Each row was made from one walk, in order. Every step used is in the known rows, and no mark comes twice. Write each row's walk.
Known rows
vodovem/zalog: [ 1.35  0.83 -0.62  2.28  0.48  2.34 -2.36  1.79  1.97  2.27 -0.24 -0.43
 -2.92 -0.60 -2.50 -1.33 -2.51 -1.10 -0.24  0.85 -3.29 -2.27 -0.02  0.46
  1.03 -0.13 -1.80 -0.21]
zalog/vimiro/suzo/kuven: [ 0.37  0.03 -0.41  0.43  0.90  0.71  1.93  0.78  0.94  4.12  1.45 -4.34
 -1.59 -1.04 -1.75 -1.50 -1.92  0.64  0.77  1.38 -1.44 -1.78  1.40  0.36
  1.91  0.95 -0.51  1.72]
zalog/vimiro: [ 0.87  1.63 -0.45  1.42 -1.31  0.84  0.58 -0.47  1.55  4.45 -2.29 -3.66
 -0.89 -1.66 -2.44 -2.92 -2.49 -1.50  0.03 -0.18 -1.31 -3.75  0.68  0.60
  0.01  0.47 -1.84  0.59]
suzo/vimiro/zalog: [ 0.01 -1.70 -0.71  3.14 -0.93 -1.56 -0.11  0.26  3.92  2.62  1.30  1.05
 -3.25 -1.61 -1.56 -2.65 -3.40 -3.04  3.53  1.30 -2.80 -1.60 -0.46  0.27
  2.20  2.21 -0.08  0.16]
ronagat/zalog: [-0.81 -0.54 -1.12  1.83 -0.82  0.24 -2.38 -0.19  2.15  3.26 -0.72  1.86
 -2.51  0.83 -1.60 -0.85 -3.27 -1.37  0.80 -1.12 -1.99 -1.02  2.27  0.65
 -0.70  1.87 -1.90 -0.88]
vimiro/suzo: [ 0.66 -0.06 -0.96 -0.12  0.85 -0.59  0.58  0.87  0.95  3.62  0.16 -2.61
 -1.19 -0.89 -0.26 -1.13 -1.54 -0.99  1.15  0.16 -1.99  1.20 -0.38  0.77
  3.68  0.92 -1.39  0.89]
mukul/suzo: [ 1.32 -1.95 -2.21  0.51 -0.38 -0.10 -0.50  1.32 -0.22  3.14  1.81 -2.06
 -1.25 -0.01 -1.57 -3.24 -2.21 -0.95  1.65  2.32 -0.18 -3.18 -0.19  2.42
  2.20  1.36 -2.16  1.33]
suzo/ronagat: [-0.41 -1.23 -1.37  0.27  0.76 -3.34 -1.36  1.72 -0.53  2.36  0.76  0.02
 -2.39 -0.89  0.26 -1.59 -0.98 -2.53 -2.03  1.16 -1.33 -1.20 -0.47 -0.39
  2.11  0.66 -2.63  1.75]
bobem/zalog/ronagat/suzo/vimiro: [ 1.13 -1.07 -3.47  2.73 -1.86 -0.69 -0.03 -1.97  1.87  3.93  1.36  2.67
 -3.48 -0.36 -1.25 -2.82 -2.76 -1.87  1.67 -0.36 -2.17 -3.65 -0.43  0.01
  2.00  2.57 -1.50  1.72]
bobem/zalog: [ 0.32 -0.76 -0.28  1.57 -1.59 -0.05 -2.88 -0.63  1.65  2.81  1.73 -0.13
 -2.40 -0.01 -3.10 -1.49 -2.77 -2.36  2.80  0.24 -0.96  0.24 -0.16  1.31
  0.90  2.01 -4.82 -1.38]
kuven/suzo: [ 0.46  3.74 -2.25  2.14  1.11 -0.51 -0.48  0.42 -0.15  2.03 -0.46 -2.71
 -1.87 -0.29 -2.96 -0.56 -2.74 -1.06 -1.04 -0.20 -1.75 -2.20  0.89 -1.15
  2.51 -0.10 -2.39 -0.96]
bobem/zalog/ronagat/suzo: [-0.15 -0.28 -4.32  1.04 -1.89  0.75 -0.97 -2.44  1.19  4.14  1.14  0.08
 -1.94  0.48 -2.81 -1.27 -3.02 -1.30  2.62 -0.99  0.06 -2.08 -0.25  1.48
  2.01  1.79 -3.77  0.62]
vimiro/suzo/mukul/zalog: [-0.93  0.80 -1.39  1.45 -0.86  0.54 -2.05  1.04  3.56  3.50  0.21 -1.00
 -1.10  0.63 -2.40 -2.02 -0.53 -1.76  1.26 -0.01  1.11 -0.20  0.12 -0.23
  4.13  3.47 -5.52 -0.35]
bobem/zalog/vimiro/suzo/mukul: [ 0.25  1.22 -0.97  1.34 -0.23 -1.31 -1.01  0.46  2.38  3.90 -0.40  0.16
 -1.48 -0.59 -2.10 -1.49 -0.74 -2.09  0.80 -0.87  0.67  0.24 -0.61  0.03
  4.49  3.06 -4.03  0.44]
kuven/suzo/vimiro/zalog/bobem: [ 1.89  1.97 -1.73  3.30 -1.09 -0.36  2.95 -0.51  3.80  2.52 -1.20 -0.49
 -1.43 -1.72 -0.58 -1.75 -2.93 -4.15  2.67  0.29 -1.61 -2.45  0.23  0.37
  2.25  1.63 -1.42  0.96]
ronagat/suzo: [-0.09 -1.43 -2.59  0.26 -1.22  1.05 -1.28 -1.23  1.08  3.21  0.07  0.10
 -2.63 -0.48 -2.04 -0.23 -2.33 -0.82  3.08 -1.20  0.54 -2.12 -0.41  1.86
  2.79  0.30 -3.69  1.45]
ronagat/suzo/vimiro/zalog: [-0.37 -2.19 -1.72  2.78 -1.40 -1.07 -0.51 -0.50  4.34  2.56  1.51  1.50
 -3.47 -1.64 -2.00 -2.36 -3.41 -2.69  4.90  0.68 -1.76 -2.04 -0.83  0.95
  2.66  1.72 -0.97  0.63]
zalog/vodovem: [ 1.00 -0.26 -3.26  0.93 -2.10 -0.82 -0.32  0.44 -1.20  3.40  0.59 -0.30
 -1.92  0.65 -0.64 -1.59 -2.24 -0.80  0.48  0.78 -0.10 -2.61 -0.02 -1.31
  2.11  2.13 -3.04  0.17]
vodovem/zalog/ronagat: [ 1.10  2.19 -3.09  2.55  0.15  1.20  0.40  0.31  0.58  4.13 -0.26 -1.19
 -1.57  0.29 -1.88 -2.22 -3.21 -1.47 -2.80  0.83 -3.96 -3.14  0.55 -0.65
  0.67  1.80 -0.26  0.14]
kuven/suzo/ronagat/zalog: [-1.64  0.85 -2.78  2.00  0.66 -2.17 -3.29  0.56  1.43  2.16  0.13  1.52
 -2.55  0.77 -1.69 -1.17 -2.57 -1.72 -1.16 -0.43 -1.82 -1.37  1.98 -1.13
 -0.08  0.77 -2.28 -0.61]
mukul/suzo/ronagat: [ 0.11 -2.25 -2.67 -0.01  0.79 -3.28 -1.53  2.37 -0.82  2.35  2.30 -0.75
 -1.76 -0.55 -0.14 -3.25 -0.97 -2.08 -0.79  2.73 -0.25 -2.42 -0.86  0.75
  2.44  0.63 -2.51  2.47]
kuven/suzo/ronagat: [-0.51  1.63 -2.77  1.13  1.88 -3.61 -1.45  1.67 -0.85  1.61  0.68 -1.26
 -2.26 -0.76 -1.17 -1.39 -1.26 -2.16 -2.71  0.97 -1.33 -1.76 -0.04 -1.72
  2.60 -0.33 -2.65  0.81]
kuven/zalog/ronagat/suzo/vimiro: [ 1.38 -0.67 -3.47  2.63 -1.56 -0.31  0.92 -1.91  1.26  3.72 -0.32  1.95
 -3.70 -0.80 -0.68 -2.00 -2.83 -1.47  0.56 -0.59 -2.71 -3.82 -1.05  0.08
  1.83  2.21 -1.40  2.28]
zalog/bobem: [ 2.43  1.55 -0.93  1.44 -1.21  0.76  2.85 -0.41  1.43  3.32 -2.48 -1.33
 -0.67 -1.20  0.45 -0.64 -2.13 -3.27  0.58 -0.42 -0.75 -1.95  0.65  1.29
  1.68  1.46 -2.80  1.66]
mukul/suzo/kuven/zalog: [ 1.10 -0.83 -0.69  1.14 -0.07  1.49  0.55  0.35 -0.78  2.25 -0.61 -3.24
 -3.09 -0.93 -2.01 -0.08 -2.80  0.60  0.79  1.68 -1.43 -1.84 -1.00  2.07
  0.52  0.96 -3.93  0.98]
suzo/vimiro: [ 1.78 -1.18 -0.83  2.60 -0.78 -1.32  0.47  0.03  1.18  3.14  0.23  1.99
 -3.50 -0.90 -0.06 -2.52 -2.41 -2.13 -0.13  0.32 -3.40 -3.14  0.02 -0.56
  1.86  2.26 -0.51  1.72]
vimiro/suzo/kuven: [ 0.15 -0.94 -0.46  0.17  1.49  0.29  1.48  1.14  0.23  3.44  2.17 -2.92
 -2.20 -0.46 -1.05 -0.42 -1.91  0.66  0.90  1.49 -1.58 -0.59  1.22  0.29
  2.88  1.31 -0.81  1.67]

Which walk is each row?
[ 0.75 -0.50 -3.14  1.37 -2.98 -0.73 -2.02 -0.22 -0.24  3.11  2.14  0.21
 -2.15  1.07 -2.03 -2.03 -2.39 -1.19  2.47  0.94  0.37 -1.55 -0.32 -0.85
  1.47  2.59 -4.82 -1.24] -> bobem/zalog/vodovem
[ 0.11  3.00 -1.92  2.45  0.81 -1.83 -1.42  0.81  0.46  2.28 -0.74  1.07
 -2.44  0.10 -2.69  0.23 -1.44 -1.98 -1.66 -1.05  0.43 -1.48  0.25 -1.58
  4.85  2.43 -4.02 -0.27] -> kuven/suzo/mukul
[-0.75  0.19 -4.64  0.95 -1.90  1.64 -0.53 -2.00  1.95  4.41  0.41 -1.14
 -1.44  0.56 -2.65 -1.79 -2.58 -0.97  1.87 -0.84  0.43 -3.12  0.22  1.00
  2.22  1.78 -3.70  0.91] -> mukul/zalog/ronagat/suzo
[ 1.74  0.22 -1.80  2.73 -1.93  0.17  2.67 -1.11  4.25  2.89 -0.95  0.38
 -1.56 -1.89 -0.26 -1.66 -2.84 -3.99  4.16 -0.03 -0.87 -2.41 -0.16  1.35
  2.39  1.76 -1.92  1.79] -> ronagat/suzo/vimiro/zalog/bobem
[-1.02  0.57 -1.16  1.90 -1.48  0.75 -2.50  0.79  3.24  3.20 -0.28 -0.19
 -1.63  0.78 -2.76 -1.88 -0.91 -2.05  0.63 -0.07  1.27 -1.42  0.46 -0.27
  3.19  3.53 -6.01 -0.56] -> suzo/mukul/zalog
[-0.77 -0.45 -4.31  1.21 -1.42  0.52  0.05 -1.90  2.06  3.98  0.76 -0.34
 -1.95 -0.22 -2.40 -1.27 -3.34 -1.47  2.98 -0.50 -0.25 -2.45 -0.21  1.30
  2.62  1.53 -2.06  1.03] -> vimiro/zalog/ronagat/suzo
[-0.66  1.15 -1.46  1.75 -1.08 -0.49 -1.36 -0.20  2.50  4.13 -1.87 -1.29
 -1.27 -0.85 -2.20 -3.26 -2.52 -1.76 -0.38 -0.49 -1.36 -3.55  1.60  0.08
 -1.49  0.55 -1.81  0.42] -> suzo/ronagat/zalog/vimiro
[ 1.47  2.54 -0.58  2.43 -0.69  2.46 -0.94  0.48  2.75  3.86 -2.02 -3.33
 -1.51 -1.67 -3.53 -3.28 -2.55 -1.12 -0.14  0.32 -2.46 -4.51  0.37  0.43
 -0.43 -0.57 -1.53  0.06] -> vodovem/zalog/vimiro
[-1.56 -1.09 -1.91  1.41 -0.02 -1.96 -3.03  0.58  1.66  2.73  0.20  2.48
 -2.63  0.65 -0.80 -1.37 -2.41 -2.02 -0.68 -0.30 -1.71 -0.90  1.78 -0.14
 -0.40  1.48 -2.19  0.08] -> suzo/ronagat/zalog
[-0.36 -1.24 -4.90  1.08 -1.76 -2.09 -2.36  0.92 -0.40  3.12  1.90  1.69
 -2.03  1.61 -0.60 -2.71 -2.12 -0.79  0.63  1.26  0.44 -2.87  0.90 -1.23
  0.66  2.11 -2.96  0.23] -> mukul/suzo/ronagat/zalog/vodovem
[ 2.11 -2.22 -2.11  2.35 -0.75 -1.32  0.31  0.63  0.88  3.22  1.76  1.19
 -3.00 -0.57 -0.40 -4.16 -2.30 -1.70  0.96  1.94 -2.35 -4.29 -0.28  0.66
  2.13  2.33 -0.42  2.35] -> mukul/suzo/vimiro
[ 1.15  1.95 -1.05  0.89  0.59  1.29  0.10  1.00  2.61  4.09 -0.92 -4.22
 -0.72 -1.72 -1.94 -2.75 -1.70 -0.69  1.06  0.39 -2.58 -1.01 -0.42  0.59
  2.03 -0.30 -0.80  0.49] -> vodovem/zalog/vimiro/suzo
[-0.32 -0.07 -1.76  0.04  0.73 -3.19 -1.28  1.34  1.09  3.20  1.19 -2.18
 -1.21 -1.50 -0.54 -3.06 -0.59 -2.42 -0.21  1.20 -1.15 -0.15 -1.06 -0.18
  2.31  0.31 -2.65  1.44] -> bobem/zalog/vimiro/suzo/ronagat
[-0.11 -0.41 -3.81  1.59 -2.36 -0.60 -1.68 -0.01  0.18  3.50  0.46  1.60
 -2.17  1.67 -1.12 -1.58 -2.84 -0.53  0.95 -0.03 -0.36 -2.46  1.51 -1.28
  0.30  2.50 -2.72 -0.76] -> ronagat/zalog/vodovem
[ 0.65  1.27 -0.88  0.56 -0.45  0.08 -0.07 -0.16  2.51  4.38  0.07 -4.06
 -0.47 -1.36 -2.17 -2.91 -1.79 -1.31  2.63  0.08 -1.36  0.27 -0.49  0.98
  2.07  0.77 -2.36  0.02] -> bobem/zalog/vimiro/suzo
[ 0.77  0.04 -0.09  0.81  0.47  1.26  1.15  0.27 -0.16  2.53 -1.18 -3.41
 -3.02 -1.27 -1.37  0.92 -2.53  0.66  0.55  0.61 -2.36  0.23 -1.13  1.24
  1.14  0.77 -3.56  0.80] -> vimiro/suzo/kuven/zalog
[-1.06  2.52 -2.03  2.51 -0.76  0.62 -2.60  0.74  2.97  2.68 -0.07 -1.10
 -1.44  0.85 -3.69 -1.71 -1.10 -1.77  0.26 -0.17  1.30 -1.90  0.79 -1.11
  3.63  2.88 -6.12 -1.33] -> kuven/suzo/mukul/zalog
[-0.32 -1.95 -1.58  0.44 -0.07  1.46  0.18 -0.44  0.31  3.19  2.14 -1.12
 -3.20 -0.25 -2.33  0.14 -2.48  0.76  2.26  0.50  0.15 -2.86  1.26  1.15
  2.18  0.85 -2.34  2.16] -> ronagat/suzo/kuven
[ 1.16  0.57 -2.63  1.57 -0.94 -0.55  0.94  0.04  2.13  2.98 -1.18  0.61
 -0.70 -0.15  0.43 -1.74 -2.12 -3.33  0.71  0.02 -0.25 -2.30  1.45  1.31
  0.33  1.58 -2.67  1.72] -> mukul/suzo/ronagat/zalog/bobem
[-1.26  0.12 -2.30  1.65 -1.86  1.37 -2.95 -0.05  3.76  3.31  0.15  0.33
 -1.90  0.75 -3.32 -1.49 -0.92 -1.67  2.15 -0.66  2.35 -1.90  0.19  0.37
  3.71  3.09 -6.77 -0.09] -> ronagat/suzo/mukul/zalog
[ 1.22  2.29 -0.18  1.77 -1.67  1.65  0.77 -0.98  1.28  3.80 -4.06 -4.33
 -1.59 -2.21 -2.64 -1.88 -2.77 -1.06 -0.08 -0.44 -1.78 -3.04 -0.79  1.18
 -0.87  0.10 -3.54  0.17] -> kuven/zalog/vimiro
[-0.04  1.49 -0.91  2.13 -1.65  1.18 -0.85 -0.89  2.92  4.48 -2.40 -1.72
 -1.17 -0.65 -2.82 -2.90 -3.13 -1.32  0.56 -1.02 -1.51 -3.64  2.00  0.57
 -1.69  0.93 -1.62 -0.27] -> ronagat/zalog/vimiro
[ 1.54 -0.59 -3.69  2.96 -1.08  0.08  0.16 -1.16  2.05  3.72  0.77  2.48
 -3.67 -0.51 -1.12 -2.69 -2.74 -1.51  0.65 -0.15 -3.01 -4.50 -0.43 -0.30
  2.05  1.91 -0.39  2.20] -> vodovem/zalog/ronagat/suzo/vimiro
[ 0.91  1.46 -0.83  0.28  0.17  0.02  1.16  0.37  1.89  4.53 -0.99 -4.45
 -0.33 -1.68 -1.17 -2.57 -1.59 -0.96  1.20 -0.11 -1.73 -0.54 -0.16  0.70
  2.39  0.49 -1.10  0.96] -> zalog/vimiro/suzo
[-1.51 -0.93 -2.15  0.87  0.58 -2.18 -2.57  0.89  1.98  2.91  0.51  1.66
 -2.19  0.47 -0.38 -1.51 -2.00 -1.67  0.00 -0.34 -1.89  0.24  1.32 -0.08
  0.53  1.25 -1.75  0.36] -> vimiro/suzo/ronagat/zalog
[-0.03 -0.10 -4.35  0.75 -1.31  0.88  0.17 -1.94  0.59  4.33  0.10 -0.25
 -1.88  0.14 -1.80 -0.92 -2.84 -0.98  1.30 -1.02 -0.26 -2.98  0.07  1.06
  2.37  1.46 -2.45  1.51] -> zalog/ronagat/suzo
[-0.28 -1.07 -2.74  0.77 -0.13  1.21  1.17 -0.86  0.04  3.95  2.14 -1.44
 -2.62  0.19 -2.19 -0.34 -2.75  0.67  1.11  0.65 -0.39 -3.38  1.55  0.62
  1.85  1.63 -1.59  2.18] -> zalog/ronagat/suzo/kuven
[ 1.30 -1.84 -2.29  2.15 -1.35 -0.48 -0.18 -1.16  1.84  3.19  0.54  2.75
 -3.93 -0.95 -0.77 -2.04 -2.36 -1.62  1.97 -0.60 -1.87 -3.65 -0.46  0.30
  2.49  1.57 -1.52  2.32] -> ronagat/suzo/vimiro
[ 2.91  2.47 -1.09  2.42 -0.58  2.51  1.37  0.53  2.59  2.65 -2.29 -0.87
 -1.20 -1.12 -0.69 -0.98 -2.20 -2.92  0.31  0.04 -1.92 -2.60  0.43  1.14
  1.23  0.52 -2.49  1.16] -> vodovem/zalog/bobem
[ 0.22  0.45 -3.13  3.08 -0.91 -1.66  1.99 -0.79  2.00  4.33  0.86 -0.28
 -1.74 -0.48 -1.05 -3.12 -3.81 -2.91 -0.13  1.13 -3.68 -2.71  0.29 -0.74
  1.52  3.50  0.88  0.35] -> suzo/vimiro/zalog/ronagat
[ 0.60  0.39 -0.58  0.95  1.27  1.58  1.18  1.09  1.51  3.78  1.38 -4.07
 -1.88 -1.03 -2.17 -1.64 -1.99  0.90  0.73  1.61 -2.02 -2.04  1.28  0.13
  1.78  0.42 -0.41  1.51] -> vodovem/zalog/vimiro/suzo/kuven
[ 0.76 -1.62 -3.96  2.29 -2.44 -1.82 -0.34  0.68  1.20  3.04  2.61  0.70
 -2.47 -0.03 -1.17 -3.62 -2.78 -1.59  3.44  2.42 -0.37 -3.42 -0.69 -0.99
  2.50  2.75 -1.46  0.20] -> mukul/suzo/vimiro/zalog/vodovem
[-0.28 -0.61 -2.19  1.20 -0.85 -0.65 -1.93 -0.31  1.38  3.09 -0.49  3.04
 -2.98  0.09 -1.96  0.38 -1.11 -1.80  1.11 -1.75  2.06 -1.42 -0.59  0.58
  5.10  2.72 -4.91  1.46] -> ronagat/suzo/mukul
[-0.04 -0.78 -3.23  1.61 -2.28 -1.28 -0.54  0.52  0.85  2.97  1.56 -0.22
 -2.01  0.06 -1.54 -2.02 -2.87 -1.52  3.04  1.49 -0.01 -1.91 -0.31 -1.00
  2.49  2.22 -2.43 -0.75] -> vimiro/zalog/vodovem
[ 0.16  0.34 -1.08  0.94  0.65 -1.77 -0.58  1.30  1.18  3.42 -0.38  1.28
 -2.02 -0.18 -0.81 -0.27 -0.53 -1.94 -0.23 -0.86  0.21  0.80 -0.63 -0.25
  5.74  3.21 -3.42  1.07] -> vimiro/suzo/mukul
[ 0.17  1.64 -1.27  0.43 -0.44  0.97  0.40  0.42  3.17  4.57 -0.73 -5.21
  0.11 -1.14 -1.92 -3.37 -1.31 -0.99  1.86  0.25 -1.06 -0.70  0.04  0.56
  2.28  0.85 -2.40  0.37] -> mukul/zalog/vimiro/suzo
[ 1.06  1.79 -0.80  0.48 -0.02  0.54  1.25 -0.01  1.64  4.13 -2.25 -4.98
 -0.75 -2.07 -1.39 -1.83 -1.82 -0.59  1.18 -0.22 -2.10 -0.04 -1.26  1.10
  1.83  0.16 -2.20  0.67] -> kuven/zalog/vimiro/suzo
